Each row was made from one small tree. The marks that hang from a mark follow it in brackets, in the order of their numbers. Every link used is in the known rows. Write each row's tree.
In the rows, zero is written as 128.
Known rows
K960(K175 K210 K299(K102) K879): [ 95 131 140 144  83 148 127 108 124 122 128 122 201 121 166 165 152  95
 152  85 103 149 146  74 117  96]
K779(K29(K299(K102 K216 K960))): [111 140 124 186 147  83 128  82  93 140 108 133 144 130 173 118  85  75
 230 142 177 151 135 128 114 154]
K210(K960(K299 K879)): [106 135 132 132  91 138 108 131 124 123 120 122 178 119 152 157 150  86
 117 130  84 142 123  83  98 103]
K299(K102 K216): [119 136 138 170 122  97 132  99 112 155 131 132 131 109 166 127 120  85
 187 126 157 139 137 130 129 120]
K299(K102 K216 K960(K210 K879)): [111 147 130 191  94  95 139  91 108 161 124 136 179 106 170 138 104  42
 218 105 213 156 139 111 130  97]
K216(K299(K102 K960(K175))): [108 144 142 162 120  93 114 123 132 148 125 141 166 111 140 145 115 132
 190 113 138 108 125 108 127 130]
K960(K175): [117 129 129 130 123 138 123 124 133 122 136 128 147 126 131 133 148 166
 117 117 118 131 132 110 130 123]
K299(K102 K216 K960(K175 K210)): [105 144 123 193 124  94 142  89 111 150 131 136 182 104 168 147 112  93
 195 104 195 148 149 107 145 111]
K743(K216(K299)): [115 143 108 123 134 124 122 145 152 144 108 114 126 130 111 136 152 124
 162 134 154 104 103 121 135 153]
K29(K299(K960(K175)) K779): [103 128 120 149 118 126 114 123 118 128 107 147 168 144 122 110 115 174
 122 136 121 138 124 122 127 138]
K216(K299(K102 K960(K175 K210))): [107 144 131 170 123 100 129 122 131 143 119 138 183 113 145 166 109 119
 193  98 157 112 133 105 145 134]
K779(K29(K299(K960(K879)))): [114 135 121 144 116 121 112 111 112 111 107 126 157 146 139 116 110 105
 177 130 149 156 123 117  99 144]
K29(K299 K779): [114 119 123 131 124 144 121 132 121 127 102 142 134 152 127  99 111 150
 119 143 109 125 115 136 129 146]
K299(K102 K216 K960(K175 K879)): [100 151 141 190  84  98 110  87 108 161 138 137 182  98 165 126 133  95
 203 109 179 160 142  93 118  86]
K175(K960(K210 K299(K216))): [103 141 111 182 141 126 158 125 116 132 126 119 113 141 149 151 137  82
 161 113 163 150 153  93 123 114]
K29(K299(K216)): [109 148 116 173 124 130 135 115 128 133 117 137 128 149 150 107 127 119
 142 135 156 142 130 119 115 137]
K29(K779): [123 113 128 127 128 139 126 132 114 144 112 132 133 125 120 118 120 136
 125 135 122 129 122 145 141 135]
K102(K299(K216 K960(K210 K879))): [118 148 121 195  96 125 140  98 120 159 122 125 183 128 130 125 116  66
 174 100 252 177 145 110 116 101]
K175(K960): [117 128 126 136 134 114 132 138 125 130 135 129  81 143 122 134 113 136
 146 138 132 122 134 115 127 124]
K29(K299(K102 K960) K779): [108 124 140 145 121  96 115 112 108 142 100 151 154 132 141 105  72 118
 172 147 121 127 119 138 124 140]
K879(K960(K175 K299)): [127 134 136 142 133 177 131 117 128  93 129 126 147 138 132 136 169 133
  93 110  84 153 128  77 110 107]
K210(K960(K175)): [108 131 114 132 123 126 114 124 128 121 130 129 164 118 145 154 139 159
 108 141 103 127 125  95 134 124]
K879(K960(K210 K299(K216))): [131 145 116 182 146 169 160 105 116 113 121 123 141 144 150 138 153  60
 132 104 153 164 129  97 122 104]
K779(K29): [134 120 111 125 153 131 128 118 105 115 119 111 122 130 138 136 129 119
 158 133 139 143 129 134 130 155]
K216(K299(K960(K879))): [115 148 135 157  98 112 110 141 133 151 119 136 159 120 118 131 128 103
 179 111 161 123 114 112 112 119]
K879(K960(K175 K210 K299(K216))): [117 146 116 183 139 182 154 103 120 107 129 123 162 140 153 146 173  98
 119  96 143 170 139  75 130 100]
K960(K175 K299(K102 K216)): [ 99 141 140 178 124 120 128  98 115 141 131 125 166 108 172 145 160 103
 165 108 117 149 150  94 109 105]

Write each row's tree
[ 97 142 123 180 125 131 146  98 116 138 126 122 185 115 173 160 150  86
 168  96 136 151 153  88 127 107] => K960(K175 K210 K299(K102 K216))
[ 98 128 148 149  85 104 108 110 110 149 102 151 175 131 144 104  81 102
 185 135 129 138 118 121 118 116] => K29(K299(K102 K960(K879)) K779)
[111 138 133 150  87 127 110 112 123 128 136 135 179 119 128 129 144 137
 141 106 150 148 134  98 117  99] => K299(K960(K175 K879))
[124 133 134 150 120 123 124 110 130 133 129 129 166 130 107 120 120 152
 125 115 174 155 138 112 113 123] => K102(K299(K960(K175)))
[107 139 115 181 125 112 128 111 107 150 105 149 150 137 136  90 106 114
 158 140 174 148 125 141 121 134] => K29(K299(K216 K960) K779)
[108 133 116 138  85 157 126 118 132 124 131 123 183 129 141 151 154 139
 131  96 154 147 138  90 134 104] => K960(K175 K210 K879)
[117 139 122 148  98 124 136 118 125 132 123 134 177 125 130 141 113  87
 159 101 181 146 129 112 129 103] => K299(K960(K210 K879))
[120 138 141 153  80 133 111 111 131 132 133 126 185 126 111 118 133 140
 134 106 177 165 138  93 106 105] => K102(K299(K960(K175 K879)))
[115 141 144 184 132 149 139  90 115 127 134 129 147 117 170 132 157  94
 154 110 114 165 135  80 109  93] => K879(K960(K175 K299(K102 K216)))
[103 142 148 179  92 119 124  97 111 155 124 122 163 108 175 133 147  52
 188 108 127 157 137  98  98  91] => K960(K299(K102 K216) K879)
[ 99 133 122 134 123 136 118 126 127 108 127 124 182 125 149 161 162 135
  96 131  69 135 135  81 114 116] => K210(K960(K175 K299))
[109 147 123 143 135  78 117 124 134 156 106 126 147 112 127 141 112  90
 215 134 171 105 106 125 134 145] => K743(K216(K299(K102 K960)))
[120 148 109 186 134 105 150 104 115 144 123 132 157 126 143 135 114  75
 172 112 216 148 142 124 137 122] => K299(K216 K960(K210))
[132 131 122 142 143 176 155 120 125  93 117 124 146 148 130 148 141  84
 109 104 116 153 125  95 121 109] => K879(K960(K210 K299))
[109 132 157 133  90 126 118 114 119 134 125 124 167 113 157 142 132  74
 161 110  92 143 133  98 100  93] => K960(K299(K102) K879)
[105 139 121 185  88 122 115 107 108 158 104 145 165 136 143  89 120 101
 167 131 172 155 119 125 113 115] => K29(K299(K216 K960(K879)) K779)
[107 149 111 143 134  87 132 122 143 150 103 126 163 116 134 158 105  76
 220 125 196 107 109 123 147 147] => K743(K216(K299(K102 K960(K210))))
[107 115 140 135 118 122 119 123 116 139 102 144 139 136 151 109  89 131
 157 143 100 119 120 137 131 143] => K29(K299(K102) K779)
[103 134 136 140 101 133 122 138 127 124 131 121 115 139 127 136 143 106
 144 118 101 142 140  85  99  95] => K175(K960(K299 K879))
[ 97 138 129 186 138 105 159 107 109 143 126 123 118 133 173 156 113  61
 198 116 150 144 156  95 125 111] => K175(K960(K210 K299(K102 K216)))
[ 89 140 131 175 119 111 120  97 106 141 130 124 181 100 188 163 149  94
 154 131 102 143 140  80 116 106] => K210(K960(K175 K299(K102 K216)))
[130 143 129 189 128 106 137 102 120 155 125 125 147 124 123 105 110  93
 160 123 222 165 142 131 111 120] => K102(K299(K216 K960))
